Known rows, with every step that occurs:
K, P: [-0.02  0.00  0.15  0.00 -0.06 -0.05 -0.02 -0.01  0.00 -0.01 -0.04  0.10
  0.08  0.01  0.00 -0.02  0.12  0.03  0.00  0.05  0.02  0.06 -0.01]
P, K, J: [-0.03  0.01  0.27  0.01 -0.03  0.03  0.02  0.01  0.01  0.00 -0.01  0.03
 -0.03  0.06  0.00  0.06 -0.04  0.03 -0.03  0.04 -0.12  0.00  0.00]
N, D, J, K: [ 0.02 -0.03 -0.20 -0.02  0.08 -0.01 -0.12  0.05  0.04 -0.01  0.03 -0.07
 -0.07 -0.01  0.04  0.02 -0.10 -0.01  0.04 -0.12  0.02 -0.01 -0.01]
T, P, K: [-0.01  0.03  0.57  0.03 -0.06  0.09 -0.05  0.04 -0.02  0.01 -0.06  0.04
  0.06  0.07 -0.02 -0.06  0.08  0.00  0.00  0.04 -0.10  0.04  0.00]
T, P, K, N: [-0.01  0.02  0.66  0.04 -0.07  0.07 -0.04  0.01 -0.01  0.01 -0.07  0.05
  0.04  0.06 -0.05 -0.13  0.06 -0.02 -0.02  0.03 -0.08 -0.03  0.01]
F, D, N, K, J: [ 0.02 -0.05 -0.28 -0.01  0.05 -0.02  0.03  0.04  0.07  0.00  0.02 -0.01
 -0.04  0.05  0.10  0.02 -0.08  0.00  0.02  0.07  0.01 -0.01 -0.03]
J, D, N, X, M: [ 0.01  0.04 -0.27 -0.03 -0.01  0.02  0.05  0.02 -0.06 -0.02  0.05 -0.04
 -0.01 -0.06 -0.04  0.05  0.06  0.04  0.01  0.11  0.02 -0.04 -0.01]
V, X, N, D: [-0.03 -0.03 -0.37  0.07  0.00  0.02  0.13 -0.01 -0.05  0.04  0.01 -0.02
  0.05 -0.01  0.00 -0.01  0.13  0.04  0.01 -0.12  0.05  0.07  0.05]
J, D, N, K, P, T: [ 0.03  0.03  0.21 -0.04  0.05  0.00 -0.11  0.08  0.02 -0.03  0.01  0.00
  0.02 -0.03 -0.07  0.02  0.07  0.01  0.03  0.13  0.06 -0.04 -0.02]
T, P, K, N, X: [-0.01  0.02  0.70  0.02 -0.04  0.06 -0.01 -0.03 -0.03  0.00 -0.09  0.05
  0.03  0.04 -0.05 -0.13  0.05 -0.03 -0.03  0.05 -0.09 -0.04 -0.01]
P, K: [-0.02  0.00  0.12  0.01 -0.04  0.03  0.01  0.03 -0.01 -0.01  0.01  0.03
  0.06  0.08  0.02  0.01  0.06  0.02 -0.01  0.05 -0.12  0.05 -0.02]
J, K, N, X: [ 0.03  0.01  0.11 -0.02  0.00 -0.05  0.03 -0.12 -0.03 -0.02  0.01  0.05
 -0.01 -0.07  0.00 -0.02 -0.04 -0.11 -0.04 -0.06  0.05 -0.04 -0.06]
F, D: [-0.01 -0.05 -0.31  0.02 -0.02 -0.01  0.07  0.04  0.02  0.01  0.04  0.06
  0.05  0.06  0.10  0.00  0.06  0.03  0.03  0.06 -0.01  0.10 -0.06]
N, K: [ 0.01  0.00 -0.20 -0.01  0.01 -0.01 -0.03 -0.05  0.02 -0.02 -0.03  0.04
  0.03  0.02  0.03 -0.01  0.05 -0.01  0.00  0.07  0.04  0.04 -0.05]
P, T: [-0.03 -0.04  0.23  0.02 -0.07  0.03  0.05  0.04  0.00 -0.01 -0.01  0.12
  0.11  0.00  0.02  0.00  0.10  0.04  0.00  0.05  0.00  0.10 -0.02]
V, X: [-0.03  0.01 -0.42  0.09 -0.06  0.03 -0.03 -0.04 -0.10  0.01  0.04  0.03
  0.08 -0.02  0.07  0.11  0.09  0.05  0.00 -0.09  0.04  0.09  0.03]
K, N, X: [-0.03 -0.01  0.04 -0.01 -0.02 -0.05  0.10 -0.12 -0.02 -0.02 -0.05  0.08
  0.02 -0.05 -0.02 -0.08  0.04 -0.01 -0.04  0.02  0.01 -0.05 -0.03]
D, J, K, N: [ 0.02  0.01 -0.10 -0.01  0.00 -0.04 -0.01 -0.02  0.02 -0.01  0.05 -0.06
 -0.05 -0.02  0.02 -0.02 -0.17 -0.05  0.00 -0.09  0.03 -0.05  0.03]
K, J, D, N: [-0.01  0.05  0.03 -0.02  0.02  0.02 -0.02  0.03  0.02 -0.01  0.00 -0.01
 -0.10 -0.04 -0.06  0.15 -0.05  0.06  0.01  0.04  0.01 -0.08  0.01]
J, D: [ 0.00  0.05 -0.09 -0.01  0.00  0.03 -0.04  0.04 -0.03 -0.01  0.03  0.02
  0.01 -0.02 -0.07  0.08  0.13  0.05  0.03  0.07  0.02  0.01 -0.04]
D, N: [-0.01 -0.01 -0.24 -0.01 -0.04  0.01  0.02  0.04  0.01 -0.02 -0.01 -0.01
  0.04  0.00  0.06  0.05  0.01  0.05  0.00  0.00  0.00  0.00  0.02]
T, P, K, N, D: [-0.01  0.00  0.65  0.03 -0.03  0.07 -0.09  0.03  0.01  0.00 -0.08  0.04
  0.01  0.06 -0.04 -0.15  0.06 -0.02 -0.01 -0.01 -0.08 -0.05  0.00]
X, V: [-0.03  0.01 -0.52 -0.01 -0.10 -0.01 -0.18 -0.03 -0.06  0.02  0.02  0.07
  0.07 -0.01  0.07  0.15  0.08  0.03 -0.01  0.05  0.00  0.10 -0.01]
V, X, M: [-0.03 -0.01 -0.70  0.11 -0.16  0.02  0.08 -0.05 -0.13  0.01  0.10  0.01
  0.09 -0.02  0.10  0.06  0.08  0.05 -0.01 -0.06  0.05  0.10  0.06]
V, X, N, K: [-0.01  0.00 -0.38  0.07 -0.01  0.01  0.16 -0.07 -0.06  0.04  0.01 -0.02
  0.07  0.00 -0.01 -0.02  0.11  0.01 -0.01 -0.05  0.07  0.08  0.05]
V, X, N: [-0.03  0.00 -0.37  0.08 -0.05  0.02  0.19 -0.04 -0.07  0.05  0.02 -0.01
  0.08 -0.01 -0.01  0.00  0.13  0.04 -0.01 -0.08  0.05  0.09  0.07]

Rows:
[ 0.03 -0.02  0.05 -0.01  0.01 -0.04 -0.06 -0.04  0.02 -0.02  0.02  0.02
 -0.04 -0.03  0.01 -0.04 -0.03 -0.10 -0.01 -0.13  0.07 -0.06 -0.05] => J, K, N, D
[ 0.01 -0.06  0.24 -0.03  0.06 -0.03  0.18  0.06  0.07  0.04 -0.01 -0.05
  0.00  0.00 -0.08 -0.16  0.01 -0.02  0.02 -0.05  0.04  0.03  0.04] => X, N, D, J, K, P, T
[-0.01  0.04  0.29 -0.02  0.02  0.05 -0.03  0.06  0.01 -0.01  0.02 -0.03
 -0.07  0.03 -0.06  0.11 -0.05  0.03 -0.01  0.07 -0.11 -0.07  0.00] => P, K, J, D, N
[-0.03 -0.03 -0.43  0.07  0.03  0.01  0.12  0.01 -0.03  0.04  0.02 -0.08
  0.02 -0.01  0.00 -0.01  0.05  0.05  0.02 -0.13  0.04  0.05  0.08] => V, X, N, D, J
[-0.01  0.00  0.59  0.02 -0.01  0.06 -0.10  0.05  0.02  0.00 -0.07 -0.02
 -0.02  0.06 -0.04 -0.15 -0.02 -0.01  0.00 -0.02 -0.09 -0.07  0.03] => T, P, K, N, D, J
[-0.01  0.05 -0.10 -0.05  0.03  0.01 -0.10 -0.02 -0.02  0.00  0.00  0.00
 -0.10 -0.08 -0.05  0.21 -0.06  0.04 -0.01  0.08  0.01 -0.07 -0.01] => K, J, D, N, X, V
[ 0.03 -0.03 -0.16  0.00  0.04 -0.06 -0.01  0.06  0.04  0.01  0.08 -0.02
 -0.01  0.05  0.09 -0.02 -0.11 -0.04  0.04  0.00  0.02  0.06 -0.02] => F, D, J, K, P
[-0.02  0.04  0.69  0.03 -0.05  0.09 -0.04  0.02  0.00  0.02 -0.08  0.04
 -0.01  0.06 -0.04 -0.01  0.01  0.01 -0.01  0.04 -0.10  0.00  0.01] => T, P, K, J
[ 0.03 -0.03 -0.03 -0.03  0.08 -0.04 -0.14  0.05  0.05 -0.01  0.01 -0.05
 -0.05 -0.01  0.03 -0.01 -0.09 -0.02  0.04 -0.11  0.03 -0.01  0.00] => N, D, J, K, P
[ 0.01 -0.04 -0.13 -0.03  0.07 -0.02  0.20  0.03  0.06  0.04  0.00 -0.09
 -0.04  0.00 -0.06 -0.11 -0.02 -0.01  0.02 -0.08  0.02  0.01  0.03] => X, N, D, J, K
[-0.02 -0.04 -0.11 -0.01  0.02 -0.05 -0.04  0.00  0.05 -0.02 -0.03 -0.02
 -0.06 -0.01  0.00 -0.11 -0.05  0.02  0.00 -0.08  0.02 -0.10  0.02] => K, N, D, J
[ 0.01  0.05 -0.15 -0.03  0.02  0.03 -0.05  0.08 -0.01 -0.02  0.03 -0.03
  0.00 -0.03 -0.05  0.09  0.07  0.05  0.03  0.06  0.02 -0.04 -0.01] => J, D, N
[ 0.02 -0.01 -0.06 -0.03  0.01 -0.04 -0.06  0.00  0.04 -0.03 -0.04  0.00
  0.04  0.01  0.04 -0.03  0.00  0.00  0.00  0.06  0.04 -0.02  0.00] => D, N, K, P
[ 0.01 -0.02 -0.21  0.06  0.04 -0.02  0.07 -0.01 -0.03  0.04  0.04 -0.07
  0.02 -0.02 -0.02 -0.03  0.02 -0.02  0.01 -0.16  0.08  0.04  0.07] => V, X, N, D, J, K, P
[ 0.03  0.01  0.06  0.00 -0.04 -0.04  0.00 -0.07 -0.01 -0.01  0.03  0.04
  0.00 -0.03  0.01 -0.03 -0.03 -0.09 -0.03 -0.09  0.06 -0.03 -0.03] => J, K, N
[-0.02  0.00 -0.40 -0.04 -0.01 -0.01 -0.08 -0.04 -0.05 -0.01 -0.01  0.01
  0.04 -0.05  0.07  0.12  0.00  0.02 -0.02  0.05 -0.02  0.01  0.00] => D, N, X, V
[ 0.02 -0.05  0.17 -0.02  0.08 -0.03 -0.13  0.08  0.05 -0.01  0.02 -0.02
 -0.03 -0.01  0.02 -0.03 -0.08 -0.03  0.04 -0.09  0.03  0.01 -0.01] => N, D, J, K, P, T
[-0.01 -0.01 -0.17 -0.04  0.02  0.00  0.06 -0.02 -0.02 -0.03 -0.03  0.00
  0.03 -0.04  0.05  0.05  0.00  0.03 -0.01  0.03 -0.02 -0.01 -0.01] => D, N, X
[ 0.00  0.02  0.03 -0.04  0.05 -0.01  0.24 -0.04  0.05  0.04 -0.04 -0.03
 -0.06 -0.01 -0.14 -0.06  0.05  0.00 -0.01  0.09  0.05 -0.02  0.00] => X, N, K, J, D
[ 0.00 -0.05 -0.31 -0.01  0.04 -0.02  0.09  0.04  0.01 -0.01  0.02  0.01
  0.03  0.02  0.11  0.01 -0.01  0.01  0.02  0.07 -0.02  0.04 -0.05] => F, D, N, X
[ 0.01  0.00 -0.14 -0.03  0.03 -0.01 -0.02 -0.01  0.06 -0.02 -0.04 -0.03
 -0.05  0.00  0.04  0.06 -0.09  0.01 -0.01  0.04  0.02 -0.06  0.01] => D, N, K, J
[ 0.02  0.04  0.01 -0.03  0.05  0.00 -0.06 -0.05  0.03 -0.01 -0.02  0.01
 -0.09 -0.02 -0.06  0.08 -0.02  0.00  0.00  0.10  0.05 -0.04 -0.04] => N, K, J, D
[ 0.03  0.02  0.01 -0.02  0.01 -0.05 -0.07  0.01  0.02  0.00  0.04 -0.04
 -0.02 -0.01  0.02  0.01 -0.13 -0.04  0.02 -0.05  0.03  0.02  0.03] => D, J, K, P
[-0.01  0.06  0.73  0.02 -0.02  0.10 -0.08  0.04 -0.01  0.02 -0.05  0.02
 -0.03  0.04 -0.09  0.01  0.03  0.01  0.00  0.06 -0.09 -0.03  0.00] => T, P, K, J, D
[-0.02 -0.05 -0.04  0.00 -0.01 -0.04 -0.02 -0.02  0.03 -0.02 -0.05  0.05
 -0.02 -0.01  0.00 -0.10  0.05  0.01 -0.01 -0.07  0.03 -0.08 -0.02] => K, N, D
[ 0.00  0.06  0.56 -0.01  0.00  0.09 -0.17  0.01 -0.04  0.02 -0.05  0.00
 -0.04  0.01 -0.07  0.08 -0.02 -0.01 -0.02  0.09 -0.09 -0.05  0.00] => T, P, K, J, D, N, X, V
[-0.01  0.04  0.34 -0.03  0.05  0.04 -0.01  0.02 -0.01 -0.02  0.00 -0.03
 -0.08  0.01 -0.06  0.11 -0.06  0.02 -0.02  0.09 -0.12 -0.08 -0.02] => P, K, J, D, N, X
[ 0.02  0.00 -0.24 -0.01 -0.03 -0.05  0.08 -0.07 -0.02 -0.01  0.07 -0.07
 -0.05 -0.05  0.03 -0.05 -0.18 -0.06 -0.02 -0.05  0.03 -0.04  0.03] => D, J, K, N, X, M
[ 0.04  0.02  0.20 -0.01 -0.03 -0.05 -0.06 -0.03 -0.02  0.00  0.03  0.06
  0.04 -0.02  0.01  0.02  0.02 -0.08  0.00 -0.04  0.06  0.05 -0.04] => J, K, P
[ 0.02  0.01 -0.05 -0.03  0.04 -0.05  0.01 -0.06  0.01 -0.01  0.03 -0.06
 -0.06 -0.05  0.01 -0.02 -0.18 -0.06 -0.01 -0.07  0.02 -0.05  0.01] => D, J, K, N, X
[ 0.02  0.00  0.06 -0.02  0.01 -0.06 -0.07 -0.06  0.03 -0.01 -0.05  0.07
  0.05  0.01  0.01 -0.05  0.07 -0.02  0.00  0.09  0.05  0.04 -0.04] => N, K, P
[-0.02 -0.05 -0.19 -0.02  0.06 -0.01  0.23  0.05  0.07  0.04 -0.03 -0.08
 -0.03  0.02 -0.06 -0.13  0.03  0.05  0.02 -0.04  0.00  0.02  0.05] => X, N, D, J
[ 0.02  0.01 -0.19 -0.01  0.01 -0.02 -0.03  0.01  0.01  0.00  0.06 -0.07
 -0.03 -0.01  0.04  0.05 -0.15 -0.03  0.01 -0.07  0.01  0.03  0.02] => D, J, K
[ 0.03 -0.03 -0.32  0.00  0.04 -0.03  0.02  0.06  0.04  0.01  0.10 -0.04
 -0.02  0.05  0.11  0.01 -0.13 -0.03  0.04 -0.01  0.00  0.06 -0.02] => F, D, J, K
[-0.02  0.00  0.11 -0.01 -0.04 -0.01 -0.04 -0.07 -0.05 -0.01 -0.01  0.05
  0.03  0.02  0.00 -0.02  0.02 -0.03 -0.06  0.07 -0.11 -0.03 -0.02] => P, K, N, X, V
